What can hang from each mark
nopo: moluf sovol
sobo: nopo rafod
getile: nopo rafod
moluf: getile nopo rafod sovol
rafod: moluf sobo sovol
sovol: moluf nopo

Every row comes from one small tree of marks. The marks that hang from a mark follow it in brackets, in alphabetical order. Every link used is in the known rows. Which tree was each row made from?
In the rows, zero is written as 128.
Known rows
sovol[moluf]: [136 142 103 134 111 115 139 144 117 150 109 132 103 138 137 119 117 132
 143 109 141 135 101]
getile[nopo[moluf[rafod sovol]]]: [144 143 108 146 162 134 136 159 105 147 131 140 130 124 139 134  95 111
 149 126 151 133 121]
sovol[nopo]: [121 144  97 149 111 118 133 146 107 136 127 130 110 136 139 120 115 135
 161 117 132 123  97]
sovol[nopo[moluf[getile rafod[sobo]]]]: [147 147 101 165 166 149 129 136 111 143 104 135 136 134 152 134 107 132
 132 129 113 123  95]
rafod[moluf[getile[nopo]] sobo sovol]: [150 151 127 116 151 175 118 148 111 140 168 126 141 117 141 144 103 162
 139 149  94 130 147]
sovol[nopo[moluf[getile[rafod[sobo]]]]]: [147 158  99 174 152 133 127 150 104 142 120 133 128 126 151 129  98 133
 161 129 121 119 138]
moluf[getile sovol]: [155 134 123 144 112 175 124 159 100 149 118 144  95 128 138 116 117 130
 142 128 116 137  17]
rafod[sovol]: [137 142 116 104 113 147 139 145 110 137 157 131 112 133 127 115 113 161
 148 126 128 124 113]
rafod[moluf sobo sovol[nopo]]: [138 166 103 126 142 145 120 136 116 125 157 124 142 118 139 139 117 177
 135 144 106 127 150]
moluf[rafod[sovol]]: [137 138 116  92 138 159 139 138 117 141 132 127 123 131 124 115 112 143
 133 127 145 117 125]
rafod[moluf[getile]]: [143 145 118 133 122 165 117 144 103 146 157 131 110 130 142 123 118 142
 141 133 111 127  49]
sovol[moluf nopo]: [129 149  89 152 107  98 145 143 113 146  88 132 111 134 145 128 112 129
 146 109 138 131 114]
getile[nopo[sovol]]: [126 147 114 138 121 103 143 152 108 145 129 113 121 134 138 132 103 134
 167 118 136 124 143]
nopo[moluf sovol]: [147 161 104 156 130 108 142 135 106 140 137 119 119 138 146 129 112 159
 141 120 120 124  87]
getile[nopo rafod[moluf sobo sovol]]: [133 166 118 111 159 138 120 161 112 138 171 114 148 107 131 135  90 143
 171 143 144 121 252]
sovol[nopo[moluf[rafod]]]: [134 151  91 157 149 118 140 139 107 138 117 135 129 135 146 127 107 126
 142 121 140 119 108]
moluf[getile nopo sovol]: [166 138 125 142 118 183 124 159 110 148 115 144  99 120 135 112 106 110
 121 132 115 144  12]
getile[rafod[sobo]]: [132 152 115 139 142 135 115 156 119 138 133 121 118 128 131 111 112 131
 168 126 155 125 180]
sobo[nopo rafod[sovol]]: [131 139 111  73 115 172 124 151 144 142 143 124 113 133 106  97  96 158
 109 136 174 115 125]
sobo[rafod]: [123 138 108 113 116 157 131 152 123 143 145 125 107 142 123 105 115 149
 138 122 166 122  89]
sobo[nopo]: [130 137 110 123 112 135 111 151 131 141 133 132 101 138 120  99 110 124
 135 125 153 126 103]
nopo[sovol]: [134 152 112 137 111 117 138 138 112 141 123 112 111 138 137 121 119 152
 147 118 127 123  91]
sovol[moluf[rafod[sobo]] nopo]: [133 151  92 147 148 116 138 135 129 143  65 128 133 132 144 133 114 123
 127 117 143 133 150]
getile[rafod[moluf]]: [128 160 109 128 135 130 120 153 107 141 163 122 115 121 132 111 108 131
 166 130 156 116 153]

Write each row's tree
[134 174 104 125 150 137 120 145 114 131 147 116 142 108 135 129 103 159
 158 144 135 117 214]
getile[rafod[moluf sobo sovol[nopo]]]
[140 152 105 125 107 106 131 138 139 151  86 117 108 134 126 114 106 133
 113 118 149 127 120]
sobo[nopo[sovol[moluf]]]
[135 168 107 153 148  90 148 159 102 148 138 109 135 121 140 131  80 125
 181 122 156 112 205]
getile[nopo[moluf sovol] rafod]
[148 157 105 144 154 120 145 127 112 143 115 117 131 136 143 128 110 145
 125 123 134 119  94]
nopo[moluf[rafod] sovol]
[149 142 118 136 153 168 116 149 122 136  98 136 123 127 131 121 126 124
 127 132 143 142 100]
moluf[rafod[sobo] sovol]
[142 158 107 143 154 129 105 157 131 139 137 126 124 125 128 108  95 125
 147 134 163 123 192]
getile[rafod[sobo[nopo[moluf]]]]
[152 161 108 153 170 127 133 124 120 137 112 115 142 135 146 134 117 151
 120 128 127 126 122]
nopo[moluf[rafod[sobo]] sovol]
[146 147 104 122 107 140 154 141 109 151  94 135 117 127 140 130 100 151
 134 121 110 123 108]
rafod[sovol[moluf[getile] nopo]]
[158 152 116 130 141 156 137 151  99 151 151 133 118 125 139 117  89 145
 155 132 126 114 123]
nopo[moluf[getile[rafod[sovol]]]]
[167 146 116 155 147 167  99 152 127 142 124 144 116 128 136 120 106 133
 115 141 118 143  79]
rafod[sobo[nopo[moluf[getile sovol]]]]
[140 155 111  80 133 181 130 143 129 137 176 119 126 120 121 116 101 164
 110 142 152 125 103]
sobo[rafod[moluf[nopo] sovol]]
[139 137 115  85 118 167 151 154 121 160 121 123 121 129 128 127  86 153
 129 125 151 122 127]
sobo[rafod[sovol[moluf[getile[nopo]]]]]
[133 141 107 138 161 123 139 152 107 147 146 132 133 135 142 132  94 113
 155 123 152 125 143]
getile[nopo[moluf[rafod]]]
[144 145 119 102 129 158 108 146 139 132 138 127 123 129 119 112 110 158
 121 140 134 131 157]
rafod[sobo[nopo] sovol]
[136 151 106 101 128 182 136 142 114 144 147 123 127 123 132 124 101 175
 123 141 130 111  86]
sobo[rafod[moluf[getile] sovol[nopo]]]
[165 157 128 111 151 196 112 139 121 135 164 128 136 113 136 130 107 158
 111 153  91 139 100]
rafod[moluf[getile nopo] sobo sovol]
[141 166 107 132 137 111 120 148 141 147  86 110 123 123 127 113  99 128
 134 128 162 124 208]
getile[rafod[sobo[nopo[sovol[moluf]]]]]
[141 155  97 135 126 124 145 140 103 133 148 135 126 128 139 129 102 163
 147 127 119 118 121]
rafod[sovol[nopo[moluf]]]
[140 153 105 129 130 113 153 129 123 152  69 114 122 136 139 127 114 134
 120 112 145 125 118]
nopo[sovol[moluf[rafod]]]
